Known rows, with every way that one mark hangs from another:
zigik[mifud]: +0.92  +0.10  +1.10  +0.57  +0.53  -0.96  -1.99  -0.24  -0.11  +2.96  +1.37  -1.64  -2.07  -1.20  -1.30  +2.27  -0.90  +1.83  -1.25  -2.09  +0.54  -1.02  +1.06  -2.33  +1.50  +1.17
tiro[mifud[kuro[gusud] zigik] pape]: +3.48  -1.65  +6.57  +1.63  -1.24  -0.59  +1.02  -1.00  +0.54  +2.46  +0.55  +1.74  -1.28  -1.51  -1.27  +0.29  +0.19  -3.34  -1.54  +1.37  +1.59  +0.25  +0.84  +0.49  -2.90  +0.19
mifud[zigik]: +0.71  +0.28  +3.42  -0.10  -1.26  +2.30  -2.29  -0.37  +0.93  +1.44  +0.95  -0.57  +0.53  -1.42  -1.40  +1.37  -3.03  -0.14  -0.11  +0.48  +1.06  +1.26  +1.29  -0.60  +1.64  +0.52
gipoked[kapu kuro[gusud mifud[zigik[pape]]]]: +2.56  +0.74  +3.80  +1.85  -1.39  -0.39  -3.70  -2.22  -0.06  -0.62  -0.28  +1.15  +1.12  +0.22  -0.34  -1.31  -0.08  +2.15  -0.48  +1.38  -0.51  +2.78  +0.22  -1.08  -1.71  -1.38
tiro[mifud]: +0.84  +0.15  +4.54  -0.69  +0.97  -0.14  -1.56  +0.24  -0.50  +1.41  -0.58  -0.06  -1.64  -1.66  +0.10  -0.07  -0.40  +0.83  -1.61  -1.32  +1.11  -1.69  +0.91  -0.68  -0.26  +0.37
zigik[mifud[kuro tiro] pape]: +1.03  -0.13  -1.01  +2.12  -2.39  -4.56  +1.51  -1.16  +1.72  +0.69  +0.53  +0.63  -1.58  -0.23  +0.44  +2.06  +1.39  +0.91  +0.33  -2.21  +1.53  +0.45  +0.08  -1.05  -0.40  +0.57
zigik[pape]: +1.61  -0.46  +2.49  -1.15  +0.54  -0.99  -2.13  -0.22  +1.38  +2.32  -0.16  +0.53  -0.88  +0.78  +0.67  +1.57  -0.16  -0.33  +1.08  -0.91  +1.80  +0.39  -0.46  -2.48  +1.08  +0.64
zigik[mifud[kuro[gusud]] pape[tiro]]: +1.81  -0.99  +0.17  +2.05  -0.28  -3.83  -0.33  -1.30  +0.54  +2.19  +1.15  +0.46  -1.03  +0.88  -1.14  +3.22  +0.33  -1.30  +0.59  -0.75  +0.57  +1.34  -1.24  -2.38  +0.97  -0.88
gipoked[kuro[gusud mifud[tiro]]]: +1.20  -0.66  +2.96  +2.20  -1.09  +0.88  +1.07  -1.00  +0.96  -2.14  -1.05  +0.35  +0.19  -0.60  -0.69  -0.91  -0.68  +2.09  -1.41  +0.22  -0.50  +0.81  -0.12  -1.00  +0.09  -1.57
pape[zigik[mifud[kuro tiro]]]: -1.15  -0.03  +1.27  +0.03  -2.48  -0.51  +0.75  -0.58  +0.35  +1.10  +1.59  +0.40  +1.82  -1.02  -0.87  +2.48  -0.63  -0.87  -0.16  -1.96  +1.13  -1.02  +1.02  +0.85  +1.71  +0.04
gipoked[kapu kuro[mifud[tiro zigik]]]: +0.73  +1.98  +1.42  +2.17  -2.86  +0.26  -2.35  -2.46  +1.14  -2.63  -0.56  +1.05  +2.13  -1.02  +0.40  -1.29  -0.55  +4.00  -0.83  +0.49  +0.60  +0.77  +1.58  +0.74  -1.72  -0.96
kapu[gipoked[kuro]]: +0.30  +1.40  +3.66  -0.05  -1.10  -0.50  -0.38  -1.28  +1.37  -2.65  -0.54  +1.15  -2.00  -0.75  -2.12  +1.37  -0.82  +2.90  -1.73  -2.18  +2.19  -0.16  +1.23  -2.40  +3.07  +0.65
gusud[kuro[mifud[zigik[pape[tiro]]]]]: +1.75  +1.21  +0.33  +1.24  +0.07  +0.95  -2.65  +0.02  -0.59  +1.62  +0.80  -1.93  +0.49  +1.39  +0.46  +0.86  -1.07  -0.67  +0.27  +0.62  +0.40  +2.53  +2.29  +0.72  +1.94  -0.32
gusud[kuro]: +0.11  +0.31  +1.03  -0.70  +0.71  +1.68  -1.68  +0.59  -2.01  +0.14  -0.96  -3.24  -2.18  -0.06  -0.75  +2.37  -1.21  +1.09  -1.03  -0.88  +0.79  +0.37  +1.42  +0.33  +2.89  +2.41
gipoked[kapu]: +0.42  +0.92  +1.93  -0.90  -0.37  -0.23  -4.19  -0.94  -1.45  +0.55  -1.09  +0.37  +0.07  -0.94  -0.71  +1.77  -0.53  +3.53  -0.17  -0.48  +1.79  -0.77  +0.47  -0.29  +0.43  +1.22
zigik[mifud[kuro]]: +0.49  +0.45  +1.00  +0.92  -1.13  -2.02  +0.28  -0.73  +0.07  +1.48  +0.98  -2.08  -2.60  -1.86  -1.36  +3.53  +0.32  +2.10  -1.70  -1.80  +0.27  -0.74  +0.69  -1.36  +0.67  +1.70
kapu[gipoked[kuro[mifud]]]: +1.45  +2.09  +3.85  +0.76  -1.19  -0.82  -0.42  -0.99  +1.62  -1.77  +0.03  +1.10  -1.48  -0.49  -1.13  +0.71  -0.09  +3.39  -2.30  -1.76  +1.78  +0.22  +1.95  -2.41  +2.32  -0.21
pape[tiro]: -0.18  +0.02  +1.09  -0.22  +0.51  +0.94  -2.01  -0.65  +0.42  +1.00  +0.09  +0.33  +1.32  +0.16  -1.30  +2.68  -2.55  +0.19  +0.64  -0.24  +1.74  -0.90  -0.37  -1.13  +3.03  -1.07
mifud[tiro]: -0.32  -0.41  +0.67  +0.70  -1.73  +0.24  +0.54  -0.11  +0.80  -0.96  -1.08  +1.03  +0.53  -1.22  -0.36  +1.12  -1.65  +1.69  +0.03  -0.83  +2.08  -0.91  +0.42  +0.26  +1.72  +0.21
kapu[gipoked[kuro[gusud mifud[zigik]]]]: +2.22  +1.27  +5.07  +1.81  -1.86  -0.16  -0.60  -1.29  +1.02  -1.47  +0.42  +1.58  -0.92  -0.64  -2.48  +0.12  -1.09  +1.72  -2.36  -0.32  +1.10  +2.17  +1.86  -2.37  +2.51  -1.05
pape[tiro[mifud[kuro zigik]]]: +0.28  +0.73  +2.75  +1.03  -1.03  +0.24  -0.68  -1.22  +0.52  +0.22  +0.52  +0.70  +0.99  -1.20  -0.88  +1.42  -1.71  -1.16  -0.35  +0.26  +1.25  -0.17  +0.57  +0.56  +0.49  -1.47
mifud[kuro]: -0.12  +0.24  +2.75  -0.50  -1.71  -0.01  +1.41  -0.55  +0.18  -0.40  -0.84  -1.20  -1.34  -1.80  -1.06  +3.69  +0.10  +1.92  -0.89  -0.64  +1.01  -0.31  -0.13  -0.28  +0.73  +1.85
kapu[gipoked[kuro[gusud mifud]]]: +1.93  +0.93  +4.71  +1.51  -0.95  -0.87  -0.09  -0.88  +0.59  -1.63  -0.35  +1.49  -1.60  -0.36  -2.09  +0.39  -0.33  +2.72  -2.30  -1.09  +1.26  +1.13  +1.20  -2.66  +2.58  -0.72

Rows:
+1.61  -1.11  -0.27  +2.84  -2.07  -4.43  +1.90  -1.03  +0.62  +0.73  +0.16  +0.94  -1.67  -0.19  -0.57  +1.88  +1.15  +0.04  +0.02  -1.26  +0.83  +1.43  -0.54  -1.34  +0.00  +0.04 => zigik[mifud[kuro[gusud] tiro] pape]
-0.09  +0.24  -0.67  +2.24  -2.64  -2.60  +2.09  -0.88  +0.46  -0.27  +0.37  -0.62  -1.34  -1.90  -1.03  +2.71  +0.10  +2.54  -1.19  -1.93  +0.88  -0.83  +0.90  +0.24  +0.34  +1.09 => zigik[mifud[kuro tiro]]
+1.46  +1.51  +1.51  +1.05  -0.39  +2.01  -1.97  +0.44  -1.35  +1.28  +0.43  -3.10  -0.60  -0.18  +0.08  +0.90  -1.30  +0.77  -1.30  +0.47  -0.01  +2.11  +2.76  +1.01  +1.62  +0.89 => gusud[kuro[mifud[zigik]]]
+1.67  +0.64  +3.70  +1.40  -0.50  -0.09  -2.87  -1.81  -1.08  -1.25  -1.22  +0.58  +0.41  -0.54  -0.81  -0.45  +0.28  +3.89  -1.51  +0.76  -0.57  +0.95  -0.12  -1.05  -1.10  -0.69 => gipoked[kapu kuro[gusud mifud]]
-0.85  +0.14  +2.89  -1.25  -1.19  -0.12  -0.50  -0.50  +0.06  +2.46  +1.82  -0.60  +1.09  -0.83  -1.11  +3.07  -0.45  -1.06  -0.43  -1.84  +0.68  -0.82  +0.93  -0.08  +1.93  +0.54 => pape[zigik[mifud[kuro]]]
+0.41  -1.26  +1.96  +3.20  -4.97  +0.72  +3.14  -1.18  +0.35  -2.17  -0.58  +1.32  +0.94  -2.32  -2.31  +1.57  -2.10  -0.42  -0.30  +1.54  +0.77  +2.87  -0.01  +1.54  +0.46  -0.17 => mifud[kuro[gusud] tiro zigik]
+1.94  +1.11  +3.93  +2.00  -1.49  +0.69  -3.48  -2.21  -0.45  -1.16  -0.28  +0.50  +1.23  -0.80  -1.11  -1.09  -0.67  +2.72  -1.26  +1.36  -0.67  +2.17  +0.55  -0.64  -1.30  -1.19 => gipoked[kapu kuro[gusud mifud[zigik]]]
+1.51  +0.48  +4.61  +0.42  -1.50  -1.27  -0.29  -0.95  +0.86  +0.95  +0.15  +0.41  -1.25  -1.64  +0.51  +0.17  +0.34  -1.12  -0.69  -0.18  +0.99  +1.11  +0.76  +0.15  -1.85  +0.33 => tiro[mifud[kuro zigik[pape]]]
+0.56  -0.12  +3.49  +0.43  -0.28  +0.26  -3.08  -2.06  -1.22  -2.34  -1.85  +0.51  -0.21  -0.75  -1.85  +0.33  -0.70  +3.28  -1.09  +0.20  +0.40  +0.85  -0.88  -1.02  -0.10  +0.46 => gipoked[kapu kuro[gusud]]
+2.47  +0.64  +1.31  +2.27  -2.51  -0.33  -0.69  -0.46  +2.10  +1.65  +1.15  +1.51  +1.87  +0.03  +1.49  -0.90  -0.81  -0.03  +0.64  +0.66  +1.36  +1.75  +1.80  -0.10  -0.17  -1.81 => kuro[mifud[tiro zigik[pape]]]
+0.95  -0.79  +5.35  +0.55  -0.26  -1.05  +1.02  -0.20  -1.55  +0.11  -1.21  +0.06  -2.11  -2.29  -1.22  +0.96  +0.52  +0.37  -2.16  -0.45  +0.38  -0.11  -0.12  -0.11  -0.89  +0.43 => tiro[mifud[kuro[gusud]]]
+0.82  -1.14  +0.98  +1.48  -3.35  -1.01  +3.99  -1.06  +1.96  -0.97  -0.87  +1.88  +0.15  -0.98  -0.40  +2.40  +0.58  +0.23  -0.14  +0.00  +2.91  -1.46  +0.45  +1.10  -1.00  +1.08 => mifud[kuro tiro[pape]]
+1.83  -1.32  +3.51  -1.04  +0.46  +0.09  -1.65  -0.35  +1.28  +5.11  +2.46  +1.20  +1.03  +0.72  -0.68  +1.98  -0.60  -3.24  +0.25  -1.01  +2.37  -2.31  +1.39  -0.92  +0.67  +0.47 => tiro[pape[zigik[mifud]]]
+1.09  +0.27  +0.75  +0.84  -0.51  +1.14  -0.06  +0.50  -0.83  +1.55  +0.18  -0.64  +1.18  +1.25  +0.83  +0.58  -0.21  -0.96  -0.45  -0.12  +1.38  -0.05  +2.85  +2.19  +1.19  +0.14 => gusud[kuro[mifud[tiro[pape[zigik]]]]]
+1.92  -1.64  +0.52  +3.39  -2.29  -2.75  +2.56  -0.89  +0.54  +1.08  +0.49  +0.97  -1.57  -1.14  -1.94  +2.27  +0.41  +0.00  -1.19  -0.77  +1.23  -0.64  +0.43  -0.32  -0.59  +0.67 => zigik[mifud[kuro[gusud] tiro[pape]]]
+0.74  -2.56  +2.70  +1.31  -3.40  -0.19  +3.98  -0.85  +0.63  -0.15  -0.61  +3.21  +2.01  -0.31  -1.60  +1.95  -0.14  -2.68  +0.32  +0.78  +2.43  -0.17  -0.16  +1.76  -0.05  -0.17 => mifud[kuro[gusud] tiro[pape[zigik]]]
-0.43  +0.19  +0.94  +2.28  -5.29  +0.40  +2.75  -1.35  +1.62  -2.29  -0.11  +0.73  +1.33  -2.42  -1.02  +1.75  -1.72  +0.47  +0.05  +0.58  +1.63  +1.65  +0.95  +1.82  +0.38  +0.45 => mifud[kuro tiro zigik]
+0.58  -1.38  +1.80  -0.08  -1.67  +0.75  +0.80  -0.56  +1.72  +1.29  +0.27  +3.18  +2.84  +0.31  -0.14  +0.77  -1.28  -2.38  +1.07  -0.37  +3.44  -1.87  +0.99  +0.92  +0.82  -0.38 => mifud[tiro[pape[zigik]]]
+1.05  +1.13  +0.11  +1.97  -1.53  +1.68  -0.72  +0.30  -1.05  -0.16  +0.00  -2.04  +0.25  -0.25  +0.23  +0.36  -1.46  +1.00  -0.87  +0.33  +0.37  +1.81  +2.87  +2.12  +1.63  +0.36 => gusud[kuro[mifud[tiro zigik]]]
+2.12  -1.19  +2.12  +2.73  -1.18  +0.15  +0.65  +0.43  -0.79  +0.76  -0.57  +1.26  +0.78  -0.65  -0.81  -0.27  -0.80  +1.15  -0.93  +0.90  +0.22  +1.21  +0.37  -0.53  +0.89  -1.93 => kuro[gusud mifud[tiro]]
+1.62  -0.99  +2.51  +0.50  +0.55  -2.23  -0.73  -0.91  +0.39  +1.40  -0.33  +1.93  -0.31  +0.79  -0.07  +1.22  +0.13  -2.03  +0.77  -0.11  +1.52  +0.70  -1.37  -1.37  +0.19  -1.61 => zigik[pape[tiro[mifud[kuro[gusud]]]]]
-1.25  +0.17  +3.64  -1.23  -0.50  +0.55  -0.57  -0.78  -0.20  +1.19  +0.97  +1.64  +3.57  -0.17  -0.47  +1.90  -1.16  -3.23  +0.44  -0.75  +1.67  -1.53  +0.23  +1.29  +1.84  -2.12 => pape[tiro[mifud[kuro]] zigik]
+1.56  +0.78  +3.51  +2.36  -1.89  -1.25  +1.02  -1.14  +0.84  -2.75  -0.64  +2.30  -0.82  -0.46  -2.00  -0.11  -0.44  +2.78  -2.23  -0.94  +1.62  +1.24  +1.32  -1.81  +2.54  -1.18 => kapu[gipoked[kuro[gusud mifud[tiro]]]]
+1.93  -1.01  +3.87  +1.28  -2.80  -0.37  +0.30  -1.02  +0.78  +0.88  +0.34  +0.49  -0.30  -0.60  -1.47  +2.14  -0.82  -2.10  +0.42  +1.52  +0.44  +4.12  -0.66  -0.86  +0.11  +0.26 => mifud[kuro[gusud] zigik[pape]]
+2.81  -0.57  +5.80  +1.03  -1.37  -0.65  +0.67  -1.16  +1.54  +2.38  +0.85  +1.34  -0.94  -1.53  -0.26  +0.61  +0.37  -2.62  -1.29  +0.49  +1.90  -0.83  +1.68  +0.54  -3.08  +0.67 => tiro[mifud[kuro zigik] pape]
+1.80  +0.04  -0.70  +0.89  +0.99  -3.09  -2.99  -1.00  +1.39  +3.54  +1.83  +0.37  -0.55  +1.40  -0.12  +2.15  -0.57  -0.78  +1.14  -1.84  +1.30  -0.11  -0.17  -2.82  +1.60  -0.97 => zigik[mifud pape[tiro]]
+0.88  +2.09  +2.85  +0.38  -0.77  -0.19  -3.21  -2.04  +0.07  -1.26  -0.75  -0.07  +0.64  -0.60  +0.44  -0.31  +0.58  +4.72  -1.25  -0.20  +0.17  -0.48  +0.95  -0.80  -1.43  -0.08 => gipoked[kapu kuro[mifud]]
+0.56  +0.56  +2.84  +0.79  +0.16  +0.67  -2.60  -0.81  +0.49  +1.27  +0.84  +0.89  +1.39  -0.74  -0.88  +0.65  -2.78  -1.42  -0.09  +0.12  +1.47  -0.39  +1.09  -0.08  +1.27  -1.87 => pape[tiro[mifud[zigik]]]
+2.01  -2.14  +7.06  -0.35  -0.24  -0.35  +1.25  -0.53  -0.27  +3.10  +0.37  +2.63  +0.52  -0.36  -0.94  +0.58  +1.01  -4.59  -1.03  +0.09  +1.93  -1.51  +0.58  +1.06  -1.84  -0.33 => tiro[mifud[kuro[gusud]] pape[zigik]]
+1.89  +1.03  +3.95  +3.03  -2.80  -0.53  +0.55  -1.44  +1.40  -2.36  +0.04  +2.50  -0.33  -0.73  -2.29  -0.50  -1.22  +1.93  -2.07  -0.43  +1.55  +2.05  +1.84  -1.28  +2.20  -1.52 => kapu[gipoked[kuro[gusud mifud[tiro zigik]]]]
-0.64  -0.29  +1.48  -0.32  -1.31  +0.27  -0.95  -0.29  +0.32  +2.32  +1.82  +0.73  +2.24  -0.34  -0.66  +1.44  -1.62  -1.17  +0.18  -1.90  +1.34  -1.38  +1.45  +0.21  +2.60  -0.47 => pape[zigik[mifud[tiro]]]
-0.73  -0.68  +1.58  +0.29  -0.87  -0.05  -0.76  -0.98  -0.47  +2.26  +2.09  +0.78  +3.24  +0.29  -2.26  +3.42  -1.93  -2.89  +0.41  -0.68  +0.44  -0.29  -0.24  +0.00  +3.25  -1.96 => pape[tiro zigik[mifud[kuro[gusud]]]]
+2.60  +1.07  +2.09  +1.15  -0.85  +0.09  -2.72  -0.65  +1.84  +3.20  +1.89  +0.76  +1.94  +0.73  +0.78  +0.37  -1.37  -0.86  +0.79  +1.05  +0.62  +1.76  +1.53  -1.22  +0.52  -2.13 => kuro[mifud[zigik[pape[tiro]]]]
+1.49  +1.20  +1.59  +1.77  -1.74  -0.80  -1.52  -2.44  +1.29  -1.72  -0.96  +1.87  +1.61  -0.03  +0.82  -0.94  +0.96  +4.11  -0.80  -0.07  +1.41  -1.11  +1.03  +0.18  -2.54  -0.63 => gipoked[kapu kuro[mifud[tiro[pape]]]]
+0.30  +1.95  +1.23  +1.49  -2.09  -0.60  -1.81  -2.18  +0.69  -2.85  -1.22  +1.10  +1.27  -0.56  +0.76  -0.82  +0.45  +5.06  -1.00  -0.27  +0.70  -0.42  +0.89  +0.23  -1.43  -0.63 => gipoked[kapu kuro[mifud[tiro]]]
+2.02  -2.05  +4.19  -0.14  -0.48  -0.29  +0.02  -0.60  +0.62  +4.32  +1.85  +1.54  +0.75  +0.50  -1.64  +2.51  +0.04  -3.58  -0.17  -0.33  +1.91  -1.26  +0.63  -0.62  +0.21  +0.41 => tiro[pape[zigik[mifud[kuro[gusud]]]]]
+1.82  +2.18  +2.81  +0.83  -1.49  -0.48  -3.91  -2.51  +1.29  -0.47  +0.11  +0.68  +1.30  +0.01  +0.82  -1.02  +0.29  +2.91  -0.38  +0.52  +0.31  +1.34  +1.08  -0.75  -1.96  -0.73 => gipoked[kapu kuro[mifud[zigik[pape]]]]
-0.82  -0.89  +4.36  -0.66  -0.47  +0.81  -0.28  -0.71  -0.99  +1.08  +0.67  +2.03  +3.50  -0.08  -1.14  +1.71  -1.40  -3.70  +0.23  -0.19  +1.11  -0.71  -0.27  +1.23  +1.81  -2.55 => pape[tiro[mifud[kuro[gusud]]] zigik]
+1.53  +0.57  +2.57  +2.93  -2.81  +0.23  -2.10  -2.22  -0.14  -2.65  -0.92  +1.71  +2.00  -0.83  -0.89  -1.72  -0.76  +3.05  -1.01  +1.39  -0.31  +2.15  +0.70  +0.45  -1.50  -1.81 => gipoked[kapu kuro[gusud mifud[tiro zigik]]]
-0.83  +0.06  +1.06  -0.53  +0.20  +0.49  -2.83  -0.70  +0.13  +3.37  +2.69  +0.55  +3.70  +0.75  -1.37  +2.70  -2.54  -2.94  +0.93  -1.41  +1.11  -1.30  +0.69  -0.59  +3.89  -2.01 => pape[tiro zigik[mifud]]
